Each row comes from the steps of one path. Every step used is in the known rows, and no mark comes twice. Write the path behind each row, first mark first.
Known rows:
R -> E: [ -8 -11  -2 -11   7   3   8  -2   8   7   4  23 -16 -13   8  -1 -20 -11
   2  23  -5  12   9  -2 -16]
X -> Y -> E -> R: [ -9  36 -22 -31   2   9   4  -1  10  -4 -40  16  19   1 -17  -5 -17  -8
  28  11 -12  10 -11  -6   6]
R -> E -> Y -> X -> N: [-15   9  -5 -14  20 -19  22  -6  39  30  -2  57 -16 -43  22 -12  35  -7
  -7   7 -23  21  22  11  47]
Y -> X -> E: [-18  28  14 -26   6  -7 -12 -14  35  20 -43  23 -12  -6   1   7  -3 -11
  -4  -8   9  27   7  24  34]
Y -> N -> X: [ 14  -4   6 -45  20  -5 -11 -29  17  10   0  19 -23 -35  11  -8  35 -25
   0  34   5  19  19 -24  40]
N -> C -> X -> Y -> E -> R: [-18  13   4 -49  -2  33 -22 -14  35 -48 -32  18   0   1  -8 -20 -11 -35
  45  20   4  23  -3   0  12]
Y -> E: [-12   4   8   0   7  18  -9 -10   6  15   1  -3  -3   7   1  -3 -25  -1
   5   5  14  12 -10 -12   9]
R -> E -> Y -> C -> N -> X: [ -4 -25   9  14  44   2 -15 -14  39 -15  10  47 -41 -33  45 -55  -9 -43
  -1  27 -27  25   3 -16   2]
E -> Y -> N: [ -4 -13   1  23  16 -10  19 -10   8  24  16  29 -13 -23  25 -22  25  -7
 -10  -7 -23  -1   0 -10  49]
E -> Y -> C -> N -> X: [  4 -16  14  25  37   0 -21 -13  30 -24   3  22 -25 -21  38 -54   9 -32
  -2   5 -25  13  -4 -14  18]
X -> Y -> N: [-12   4  14 -43  16 -18   7 -11  24  13 -22  35   3 -40 -19  14  48  -5
   9   4  -5  21  11 -10  16]
C -> X -> N: [-25  -7  12 -62   5   6   0  14  33 -24  21 -16 -16   2   3  -4  20  -5
  -3   1  21   9  17 -15  33]
N -> Y -> C -> X -> E -> R: [-43  -7  19 -61  12  17 -33  -3  33 -57 -34   6 -32  -6   9 -23 -23 -44
  10  11  -2  27  -2 -10  33]
X -> N -> C -> Y -> E -> R: [-12  -6  -6 -53  23  23   3  -4  38 -53  -7  -1  -6 -20   4 -30  -8 -24
  22  -5  19   2   8 -28  35]
X -> N -> Y: [ -3   5   5 -53  15 -14  -6  -8  10  -2  -4  20 -13 -47  -7  -1  40  -9
  -4  40   3  10  20 -28  24]
Y -> X -> E -> R: [-14  44 -15 -34  -1   0   0  -9  28  -4 -56  20   3   9   3   0 -17 -17
   5 -14  -7  17   0  29  46]
C -> N -> Y -> X: [ 10  21  20 -15  12 -11 -22 -15  42   9 -10  39 -19 -37  26 -14  40 -43
   7  29  18  26   5   7  19]
Y -> X: [ -4  21   9  -7  -3  -9 -13  -9  22  14 -17  12   0 -11   4  11  32  -7
   1 -12   4  18   4  25  25]
E -> Y -> C -> X: [-36 -38  24  20  11  10 -17  10  30 -27  17  -5 -25   5  27 -34   8 -16
  -1 -28 -16   9 -10   3  30]
N -> X: [ 21  11  -6 -26   5   1 -17 -19   7   1  -7   3 -18 -13   8 -13   9 -19
   5  44  -1   9  12 -11  11]
Y -> C: [-30 -19  30   5  16   0 -19  -4   9 -23 -10  -2   1 -15 -10   3  11   4
  -1 -36  -9  15  -4  -1  -2]
Y -> C -> N -> X: [ -3 -11  26 -15  35   6 -35 -15  31 -34  -6   9 -21 -21  14 -26   7 -30
   3   4   6  25   1 -19   0]
Y -> N: [ -7 -10  16 -18  15  -6   7 -14  11  12   7  13  -6 -25   4   5  22  -4
  -3  -8   3   9   8 -14  30]
Y -> X -> N -> C: [ -8  17  23 -41  17  -7 -14 -32  37 -18 -23  31   1 -50 -12  10  58  -7
  11 -13   2  25  28  15  38]

Write each row's path:
[  2  13  -7  35   1 -14   1  -6  22  29  -7  29  -5 -13  24 -15  34  -9
  -1 -10 -21   7  -2  27  42] : E -> Y -> X
[ -8  25 -16 -59  17   7   3 -10   8 -11 -14  14   0 -30  -5 -12   1 -17
  11  37  -1   9   6 -40  42] : X -> N -> Y -> E -> R
[ 14 -20  -9 -12  30  -8   7 -28  24  29  16  57 -44 -49  41 -36  18 -34
  -4  57 -24  21  19 -22  42] : R -> E -> Y -> N -> X
[-22 -15  36   6  29   3 -14   3  26 -36   3   2  -5  -8   8 -14  -4 -11
   1 -41   5  16  -8  -7  -8] : Y -> C -> N
[-52 -44  24 -29  31   6   0  12  46 -27  24  25 -38 -25  22 -28  10 -13
  -6 -12 -18  24  14 -14  33] : R -> E -> Y -> C -> X -> N
[ -1 -17 -15  33   8  -2  18   3   5  22  14  39 -21 -13  29 -28 -16 -12
  -4  21 -31   1   1   3   3] : R -> E -> Y
[ -4   5  10 -16   8  13 -24 -20   6  19  -2  13 -20 -23   5 -10  -4 -23
   9  51  12  19  -4 -28  13] : N -> Y -> E
[-13   1   9 -59  15 -17   2  13  53  -3  -3   2 -14 -33   9   1  55 -13
  -2 -14  31  16  23   0  46] : C -> Y -> X -> N
[ -6  -5  25 -38  21 -10 -11 -36  27 -14 -32  54  -2 -61 -22   6  53 -15
  22  11  -9  28  17  -6  10] : X -> Y -> N -> C
[-24  -7  26 -67   7  -2  -6   0  45  -5  -6  23 -17 -21  -3   5  46 -21
  14   8  15  29  12  -9  30] : C -> X -> Y -> N
[-56 -23  42 -43  17  19 -31   0  42 -39 -17  -9 -34  13   0 -12 -26 -17
  -2 -26  14  31  -2  -1  20] : Y -> C -> X -> E
[  3   1 -17 -85  28   3   1  -7  43 -23 -28  10 -40 -18  27 -34  -8 -52
   4  30  15  13  16 -28  61] : C -> Y -> N -> X -> E -> R
[ -7  -3 -19 -20   4  21   8  19  22 -20   1 -23  -8  17  20 -30 -34 -26
  16  -5  21  -3 -13 -18  21] : C -> Y -> E -> R
[ -3   2  -6  24   5 -13  11  -9  31  38  -4  55 -20 -28  35 -17  15 -18
  -1  12 -24  19   6  27  26] : R -> E -> Y -> X
[-28  -8  15 -65  16  26  -5 -26  43 -53 -21  20 -23  -4  13 -26 -21 -42
  17  -6   8  21  13  -2  55] : Y -> N -> C -> X -> E -> R
[-22  13  -4 -83   6  23 -14   0  31 -27   2  -1 -20 -10  12 -24   0 -33
  15  40  18  15   4 -38  55] : C -> X -> N -> Y -> E -> R
[-17 -48  22  -6  22  15   2 -27  46 -14  31  54 -49 -37  43 -40  12 -43
  13  24 -12  23  17  -4  36] : R -> E -> Y -> N -> C -> X
[ -8   1   6  -9  25 -10   7 -31  45   2 -11  71 -20 -62  18 -20  40 -19
   8  10 -29  24  29  17  40] : R -> E -> Y -> X -> N -> C
[-23  13 -14 -50  -5  22   2  11  27 -38 -21 -11 -15  40  12 -20 -50 -28
   5  -1   5   5  -4   4  32] : C -> X -> E -> R
[-30 -18  13 -23  19   7  11  -6  46  11  11  22 -44   5  34 -34  -8 -27
 -12  -2   2  13   4 -11  70] : C -> X -> E -> Y -> N
[-39 -30  39 -19   8  16 -31   7  32 -43  11 -19 -20   3   5  -8   8 -12
   6 -29   8  22  -4  -1  12] : Y -> C -> X
[-46 -31  26 -16  23   3  -4  13  37 -33  22   0 -22 -15  14 -28  30  -1
  -9 -34 -15  11   3 -14  49] : E -> Y -> C -> X -> N
[ -1 -10  -8 -13  11  32  -7  -9  27 -44 -10  -6 -10  -3  17 -36 -27 -37
  29  -1  15   0  -7  -9  17] : N -> C -> Y -> E -> R
[ -5  30  23 -35  20  -8 -27 -19  53  14 -36  45 -32 -30  21 -15   5 -47
  -1  32  23  36   5   5  29] : C -> N -> Y -> X -> E
[ -8 -21  25 -19  -1  26 -26 -16  30 -44  10   2 -23   0  13 -18   4 -29
  20   8  14  11   8   6   7] : N -> C -> X
[-11  25 -24 -26   1   7  13   1   3 -17 -39   6   1  20  -2 -12 -50 -10
   1  -3 -13  -2  -5   4  21] : X -> E -> R
[ -6  21 -20  -9   2  22   6  -2  -2  -7 -13  -7  12  19   3 -13 -37  -8
  13  -3  -3   0 -15 -10  18] : Y -> E -> R
[-28  -2  24 -76  14  19 -23  -6  38  -5  18  -1 -34 -22   7 -15  14 -27
   5  52  34  27  11 -42  46] : C -> X -> N -> Y -> E
